What can hang from each mark
N: R Y
C: D F
A: R Y
F: C
R: A F N W
Y: N W
W: Y

Each row was made from one small tree. The marks that hang from a mark follow it in brackets, in alphabetical order. Every link used is in the known rows. Write each row's tree.
Known rows
W[Y]: 0.409, 0.329, 1.408, 0.092, -1.246, 1.745, -0.342, -1.096, -0.613, 0.768, -0.065, 1.074, -0.260, -0.246, 1.688, -1.466, 0.477, 5.865, -2.480, 2.404
N[R[A W] Y]: -0.646, 0.041, -1.237, 0.747, 0.099, 1.623, 0.105, 0.094, -0.632, -0.216, -0.090, -0.802, 0.908, 0.591, -0.181, -0.768, 1.765, 0.315, 1.795, 4.235
N[R[A[Y[W]] F[C]]]: -1.197, -0.443, -0.872, -0.536, 0.251, 0.793, 0.777, 0.437, -0.302, -0.936, 0.193, -0.586, 1.181, -0.387, -1.644, 0.333, -0.183, -0.275, 3.098, 0.061
N[R[A F[C]] Y[W]]: -1.169, -0.232, -0.704, -0.657, 0.873, 0.680, 0.137, 0.413, -0.584, -1.365, -0.490, -1.382, 1.830, -0.075, -2.544, 0.894, 1.688, -1.285, 2.398, 1.135
W[Y[N[R[A F]]]]: 0.320, -0.738, 0.364, 0.284, -0.587, -0.051, -0.418, 0.775, -0.083, 0.422, 0.352, 0.891, 0.314, -1.101, 1.039, -0.073, 1.157, 0.943, -1.260, 0.616
Y[N[R[A F[C[D]]]] W]: 0.191, -0.779, -0.648, 0.437, 0.599, -1.413, -0.947, -0.165, -0.357, 0.370, 0.270, 2.334, -0.253, -0.329, 1.357, -0.719, -0.832, -4.472, 1.511, -4.766
W[Y[N[R[A F[C]]]]]: -0.007, -0.739, 0.186, -0.233, -0.356, 0.364, -0.354, 1.167, -0.575, 0.603, 0.566, 0.565, 0.844, -1.424, -0.366, -0.416, 2.040, 0.114, -1.164, 0.068
C[D F]: 2.261, 0.083, -0.662, 1.217, -2.870, -0.575, -0.831, 0.157, -0.399, 2.856, -1.693, 2.703, -0.661, 0.860, 5.718, 0.561, -5.167, 5.183, -1.497, -0.465
Y[N[R] W]: 0.284, -0.435, 1.484, 1.079, 0.184, 0.333, -0.562, -1.859, 0.011, 0.780, 1.212, 2.368, -0.943, 1.174, 2.172, -2.055, -0.181, -2.062, -0.403, -3.465
A[R[F] Y[N]]: 0.150, 0.719, 0.953, -0.449, -0.654, 0.609, 1.400, 0.250, 1.002, -0.557, 1.654, -1.836, -1.805, 0.569, -0.579, 1.455, -2.614, 0.530, -2.040, 0.418
A[Y[N W]]: -0.146, 0.579, 1.402, 0.417, 0.068, 1.403, -0.097, -2.660, -0.576, -1.008, 1.418, 1.449, -2.355, 0.026, 0.545, -1.609, -3.154, 0.963, -1.596, -0.818
N[R[A F[C[D]]] Y[W]]: -0.658, 0.015, -1.359, -0.433, 0.681, 0.652, -0.205, 0.810, -0.792, -0.847, -0.937, -0.825, 1.314, 0.028, -1.044, 0.843, 0.972, -1.615, 2.906, 1.343
N[R]: 0.074, 0.078, 0.850, 1.101, -1.484, 1.663, 0.438, -0.147, 0.245, 1.964, 0.278, 0.940, 0.211, 1.621, 3.257, -1.611, 0.344, 3.679, -0.769, 0.423
A[R[F[C[D]] N[Y] W]]: 0.916, 1.061, -0.168, -0.579, 0.300, -0.883, 0.270, 1.344, 0.890, 0.298, -0.253, -1.871, -0.621, 1.070, -1.283, 0.941, 1.475, -2.753, -1.068, -0.201
R[A[Y] F N W]: 0.176, -0.047, -1.476, 0.209, 0.661, -3.462, -0.374, 0.338, 1.112, -2.455, -0.851, 0.328, -0.998, -1.584, -0.992, 1.146, -1.912, -1.850, 0.344, -1.295
N[Y]: 0.114, 1.228, 0.988, 0.466, -1.209, 1.437, -0.239, -0.994, -0.508, 0.342, -0.430, 0.060, -0.707, 0.601, 1.540, -0.734, -0.697, 5.498, -4.036, 2.498
W[Y[N[R[F]]]]: 0.587, -0.507, 1.409, 0.238, -0.688, 0.388, -0.351, 0.531, 0.140, 1.262, 0.401, 0.618, 0.088, -0.464, 1.420, -0.179, 1.418, 1.688, -2.540, 0.584
W[Y[N[R[A F[C[D]]]]]]: 0.496, -0.509, -0.404, 0.002, -0.563, 0.369, -0.712, 1.671, -0.808, 1.146, 0.126, 1.163, 0.278, -1.366, 1.076, -0.487, 1.209, -0.112, -0.778, 0.199
R[W]: 0.405, 0.177, 0.576, 0.872, -0.470, -0.371, -0.419, -2.339, -0.170, 1.503, -0.227, 1.726, -0.716, 0.680, 2.442, -2.096, -0.868, 3.146, -1.418, -0.348
N[R[F[C[D]] W] Y]: -0.087, 0.206, -0.290, -0.029, 0.341, 0.627, 0.044, 1.305, -0.420, 1.649, -0.993, -1.768, 1.110, 0.746, -0.129, 0.655, 1.910, -0.001, -0.018, 2.745
N[R Y[W]]: -0.433, 0.514, 1.174, 0.507, 0.119, 2.881, 0.146, -1.211, -0.386, -0.092, 0.186, -0.580, 0.423, 1.861, 0.213, -0.861, 1.548, 1.376, 0.514, 2.871

Write each row's tree
0.110, 0.840, -1.049, 0.716, -0.893, -0.102, -0.229, 0.411, 0.239, -2.418, 0.259, 1.617, -1.743, -0.899, 0.591, -0.957, -2.044, 1.216, -1.063, -0.418 : R[A[Y] N]
-0.276, -1.151, -1.389, -0.898, 1.044, -2.663, -0.908, 0.174, -0.778, -0.331, -0.417, 0.584, 1.069, -2.886, -2.298, 0.221, 0.985, -2.209, 0.284, -1.543 : R[A F[C] W[Y[N]]]
-0.588, -0.430, -1.996, -0.057, 0.279, 0.217, 0.412, 1.281, -0.582, 0.346, -0.353, -0.449, 0.799, -0.476, -0.245, 0.162, -0.413, -1.063, 3.573, 1.103 : N[R[A[Y] F[C[D]] W]]
0.443, 0.589, -1.767, -0.450, 0.591, -2.780, -1.349, 1.401, -0.070, -2.149, -1.701, 0.789, -0.349, -1.500, -0.989, 1.128, -0.321, -2.986, -0.463, -2.823 : R[A F[C[D]] N[Y[W]]]
0.025, -0.432, 0.746, 0.722, -0.257, 1.947, 0.194, -0.602, -0.217, 1.670, 0.344, 0.162, 0.821, 1.007, 1.250, -1.725, 2.493, 1.873, 1.021, 3.065 : N[R[W[Y]]]
-0.298, 0.016, 1.292, 0.265, 0.390, 0.936, 0.320, -1.264, 0.092, -0.700, 1.211, 0.301, -1.336, 0.316, 0.089, -0.221, -2.124, -0.543, -0.279, -0.608 : A[Y[N[R[F]] W]]
-0.690, -1.117, -1.119, -0.448, 0.524, -0.117, 0.176, 0.978, -0.407, 0.472, -0.311, -0.609, 2.276, -0.922, -1.570, 0.060, 2.684, -0.851, 2.905, 1.172 : N[R[A F[C] W[Y]]]
0.265, 1.258, 0.475, -1.123, 0.587, 0.995, 0.956, 0.328, 0.715, -1.776, 0.821, -1.583, -1.575, 0.957, -2.346, 0.952, -1.150, -2.803, 1.204, -0.720 : A[R[F[C[D]] N] Y[W]]
0.424, 1.146, -0.167, -0.846, 0.406, 0.467, 1.044, 1.161, 0.797, -0.629, 0.686, -2.144, -1.435, 0.711, -2.096, 0.857, -0.544, -2.510, 0.419, 0.720 : A[R[F[C[D]] N W] Y]
-0.193, 0.313, -0.969, -0.754, 0.868, -2.809, -0.898, 0.849, 0.204, -2.716, -1.207, 0.156, 0.357, -1.538, -2.784, 1.239, 0.582, -2.669, -0.968, -3.182 : R[A F[C] N[Y[W]]]
0.424, 0.001, 0.826, -0.773, -0.023, -0.078, 0.824, -0.568, 0.951, 0.506, 0.162, -1.735, 0.217, 0.822, -0.667, 0.916, 0.977, 1.105, 0.306, 1.810 : A[R[F W[Y]]]
-0.848, 0.764, 0.960, -1.606, 0.572, 2.111, 1.681, -1.218, 0.160, -1.584, 1.286, -2.414, -0.471, 0.874, -3.534, 0.870, -1.338, -0.126, 1.605, 0.689 : A[R[F[C]] Y[W]]
-0.013, -0.700, -1.670, 0.201, 0.119, -3.674, -0.561, -0.957, 0.479, -0.353, -1.397, 1.101, 0.287, -1.262, 0.859, 0.583, -2.034, 1.041, 0.876, -1.794 : R[A F W]
-1.053, -0.347, -1.839, -0.927, 0.818, -1.483, 0.193, -0.353, -0.731, -1.291, -0.468, -0.505, 0.552, -2.058, -2.722, 0.511, -1.695, -0.011, 1.660, -0.179 : R[A[Y] F[C] W]
-0.082, 0.001, 0.771, 0.569, -0.145, 0.567, 0.511, -0.229, 0.216, 0.390, 1.071, -0.222, -1.245, 0.043, 0.708, -0.122, -1.658, 0.421, -1.489, 0.574 : A[Y[N[R[F W]]]]
-0.184, -0.012, 0.464, 0.336, 0.212, 0.142, 0.306, 0.379, 0.496, 0.884, -0.802, -2.026, 1.026, 1.050, 0.145, 1.094, 1.685, 1.235, -0.619, 3.123 : N[R[F W] Y]
1.101, 0.496, 0.114, -0.833, 0.316, -0.604, 0.179, 1.321, 0.884, 0.481, -0.015, -1.214, -0.266, 0.533, -1.078, 0.609, 2.127, -2.598, -0.066, -0.188 : A[R[F[C[D]] N W[Y]]]
0.349, -0.713, 1.467, 0.711, 0.417, -1.365, -0.535, -1.336, 0.680, 0.709, 0.563, 1.724, -0.535, 0.732, 1.775, -0.468, -0.594, -2.422, -0.613, -4.429 : Y[N[R[F]] W]
-0.281, -0.967, -0.075, 0.188, 0.792, -1.431, -0.587, -0.661, -0.106, -0.186, 0.679, 1.760, 0.242, -0.394, -0.189, -0.638, 0.057, -4.297, 1.082, -4.939 : Y[N[R[A F[C]]] W]
-0.258, -0.293, 0.600, 0.012, -0.824, 0.088, 0.581, 1.004, 0.395, 2.101, -0.304, -0.240, 1.318, 0.687, 1.067, 0.057, 0.926, 2.233, -0.939, -1.375 : N[R[F[C]]]
-0.355, 0.109, 1.133, 0.083, 0.354, 0.779, 0.203, -0.508, 0.411, -0.297, -0.675, -1.477, 0.885, 1.356, -0.223, 1.138, 1.010, 0.963, 0.263, 1.799 : N[R[F] Y[W]]
